Each row was made from one path, in order. Every step used is in the known rows, and no mark comes twice. Write each row's path.
Known rows:
depod > pakubov > kegaz > masekez > vuzo > vubofel: -.44; -.28; -.03; -.14; -.29; .17; .56; .15; -.24; -.18; .36; .11; .29; -.10; .41; .07; -.12; .50; -.03
kegaz > pakubov > depod > masekez > vuzo: -.35; -.23; -.03; -.01; -.26; -.21; .45; .31; -.12; -.26; -.44; -.06; -.03; .12; .08; .00; .06; .52; .16
luba > vubofel > kegaz: -.39; -.23; .22; -.09; -.19; .06; .23; .21; -.14; -.26; -.04; .26; .16; .16; .49; .02; .12; .15; .07
vubofel > luba: -.35; -.22; -.09; -.12; -.16; -.21; .39; .28; .17; -.32; -.28; .18; .07; .16; .15; -.03; .19; .35; .02
kegaz > pakubov > depod: -.31; -.28; -.07; -.10; -.24; -.11; .28; .23; -.02; -.17; -.34; .03; .03; .24; .03; .01; -.01; .43; .00
vubofel > kegaz > masekez: -.58; -.12; .08; -.20; -.38; .03; .10; .31; -.08; -.28; -.04; .06; .23; .04; .09; -.21; .04; .01; -.07
masekez > kegaz > pakubov: -.30; -.31; .00; -.23; -.28; -.17; .36; .30; -.09; -.24; -.51; .21; .13; .04; .19; -.15; .01; .04; -.06
luba > vubofel > kegaz > masekez > depod: -.50; -.19; .28; .07; -.45; .11; .20; .26; -.30; -.31; .06; .09; .35; .08; .53; .04; .10; .13; .02
masekez > vuzo: -.31; -.23; .02; .06; -.25; -.09; .38; .16; -.02; -.39; -.27; .25; .08; .09; .31; .05; .03; .29; .07
masekez > vuzo > vubofel > kegaz > pakubov > depod: -.41; -.42; .08; -.15; -.36; .08; .55; .27; -.23; -.30; -.20; -.10; .21; .26; .66; .03; .18; .66; .08
pakubov > kegaz > masekez > vuzo > vubofel > luba: -.47; -.30; -.01; -.15; -.38; .09; .57; .29; -.14; -.25; .07; -.04; .32; .12; .59; .04; .20; .49; .00
vubofel > kegaz > pakubov: -.40; -.27; .10; -.23; -.16; -.07; .29; .34; -.12; -.26; -.26; .21; .13; .13; .30; -.09; .11; .14; -.02
vuzo > masekez > kegaz > pakubov: -.35; -.28; -.06; -.29; -.35; -.11; .53; .27; -.10; -.38; -.36; .18; .06; .04; .12; -.24; -.05; .00; .03
vubofel > kegaz > pakubov > depod > masekez > vuzo: -.42; -.25; .07; -.10; -.21; -.08; .35; .39; -.18; -.30; -.41; -.10; .06; .11; .25; -.08; .16; .44; .20
depod > pakubov > kegaz > masekez > vuzo > vubofel > luba: -.45; -.31; -.11; -.20; -.26; .09; .67; .27; -.11; -.17; .27; .00; .31; -.05; .51; .08; .11; .68; -.01
kegaz > pakubov > depod > masekez: -.36; -.19; -.05; -.15; -.18; -.25; .36; .32; -.04; -.21; -.33; -.02; -.05; .15; -.16; -.08; -.02; .41; .09
pakubov > depod > masekez: -.38; -.11; -.06; -.07; -.15; -.19; .25; .20; .08; -.32; -.25; .03; -.02; .12; -.22; -.13; -.08; .37; .15
masekez > vuzo > vubofel: -.36; -.30; .05; -.02; -.34; -.07; .64; .12; -.09; -.42; -.07; .19; .13; .15; .50; .06; .07; .50; .04
pakubov > kegaz > masekez: -.45; -.15; .01; -.15; -.25; .10; .11; .19; -.11; -.18; .04; .18; .23; .03; .06; -.08; -.15; .02; -.06
kegaz > pakubov > depod > masekez > vuzo > vubofel: -.38; -.31; .00; -.10; -.35; -.18; .72; .28; -.18; -.31; -.21; -.12; .02; .18; .27; .02; .10; .73; .13
kegaz > masekez > vuzo > vubofel: -.52; -.22; .04; -.06; -.58; -.03; .56; .20; -.17; -.34; .04; .01; .21; .08; .34; -.01; .06; .41; -.08

Which path is each row?
-.40; -.40; .15; -.17; -.34; -.01; .65; .31; -.26; -.36; -.15; .11; .20; .16; .75; .01; .22; .46; .03
masekez > vuzo > vubofel > kegaz > pakubov
-.30; -.22; -.10; .05; -.14; -.09; .59; .10; -.01; -.52; .18; .29; .12; -.09; .07; .00; -.21; .42; .15
vuzo > masekez > depod > pakubov
-.37; -.15; -.07; -.15; -.21; -.17; .24; .22; .05; -.34; -.47; .00; .06; .02; -.14; -.31; -.09; .17; .14
pakubov > depod > masekez > kegaz
-.53; -.25; .09; -.10; -.37; .04; .53; .23; -.21; -.36; .36; .05; .39; -.11; .38; -.06; -.03; .49; -.04
vuzo > vubofel > kegaz > masekez > depod > pakubov
-.37; -.14; .02; .03; -.20; -.22; .44; .24; -.04; -.43; -.26; .20; .00; -.01; .10; -.06; .05; .28; .15
depod > masekez > vuzo
-.40; -.34; -.07; -.15; -.34; -.25; .84; .40; -.07; -.29; -.30; -.24; .04; .23; .37; .04; .33; .90; .16
kegaz > pakubov > depod > masekez > vuzo > vubofel > luba
-.38; -.31; .22; -.16; -.22; .02; .34; .32; -.25; -.16; -.14; .23; .13; .20; .54; .07; .18; .19; .02
luba > vubofel > kegaz > pakubov
-.38; -.29; .02; -.19; -.18; .01; .18; .31; -.07; -.21; -.32; -.01; .12; .23; .22; -.07; .08; .34; .04
vubofel > kegaz > pakubov > depod
-.48; -.20; .19; .04; -.33; .10; .30; .25; -.27; -.22; .27; .13; .35; -.10; .45; .08; .01; .31; .02
luba > vubofel > kegaz > masekez > depod > pakubov
-.48; -.24; .08; -.10; -.25; -.01; .52; .24; -.12; -.45; -.09; -.12; .14; .14; .41; -.12; .13; .61; .23
pakubov > depod > masekez > vuzo > vubofel > kegaz
-.30; -.32; -.07; -.19; -.30; -.08; .27; .26; -.05; -.19; -.60; .01; .11; .14; .11; -.13; -.03; .24; .00
masekez > kegaz > pakubov > depod
-.48; -.28; .07; -.31; -.23; -.10; .56; .34; -.16; -.28; -.09; -.12; .09; .19; .21; -.17; .11; .54; .11
vuzo > vubofel > kegaz > pakubov > depod > masekez
-.40; -.23; -.01; -.02; -.31; -.12; .62; .17; -.07; -.41; -.12; -.08; .05; .16; .21; -.02; .04; .69; .19
pakubov > depod > masekez > vuzo > vubofel
-.53; -.25; -.03; -.12; -.57; -.09; .67; .32; -.06; -.33; -.03; -.10; .23; .14; .45; .01; .31; .56; -.05
kegaz > masekez > vuzo > vubofel > luba
-.43; -.16; -.03; .06; -.34; -.10; .33; .20; -.08; -.29; .11; .14; .25; -.15; .00; .03; -.16; .36; -.05
kegaz > masekez > depod > pakubov
-.37; -.21; .01; -.26; -.24; -.30; .44; .38; -.11; -.27; -.51; .15; .05; -.05; -.01; -.27; .00; .01; .03
depod > masekez > kegaz > pakubov
-.43; -.32; .14; -.10; -.29; .04; .56; .19; -.15; -.45; -.03; .14; .23; .14; .69; -.03; .16; .42; .09
masekez > vuzo > vubofel > kegaz
-.42; -.19; .04; -.02; -.32; .14; .20; .20; -.19; -.23; -.07; .13; .26; .00; .30; .00; -.07; .14; .00
pakubov > kegaz > masekez > vuzo
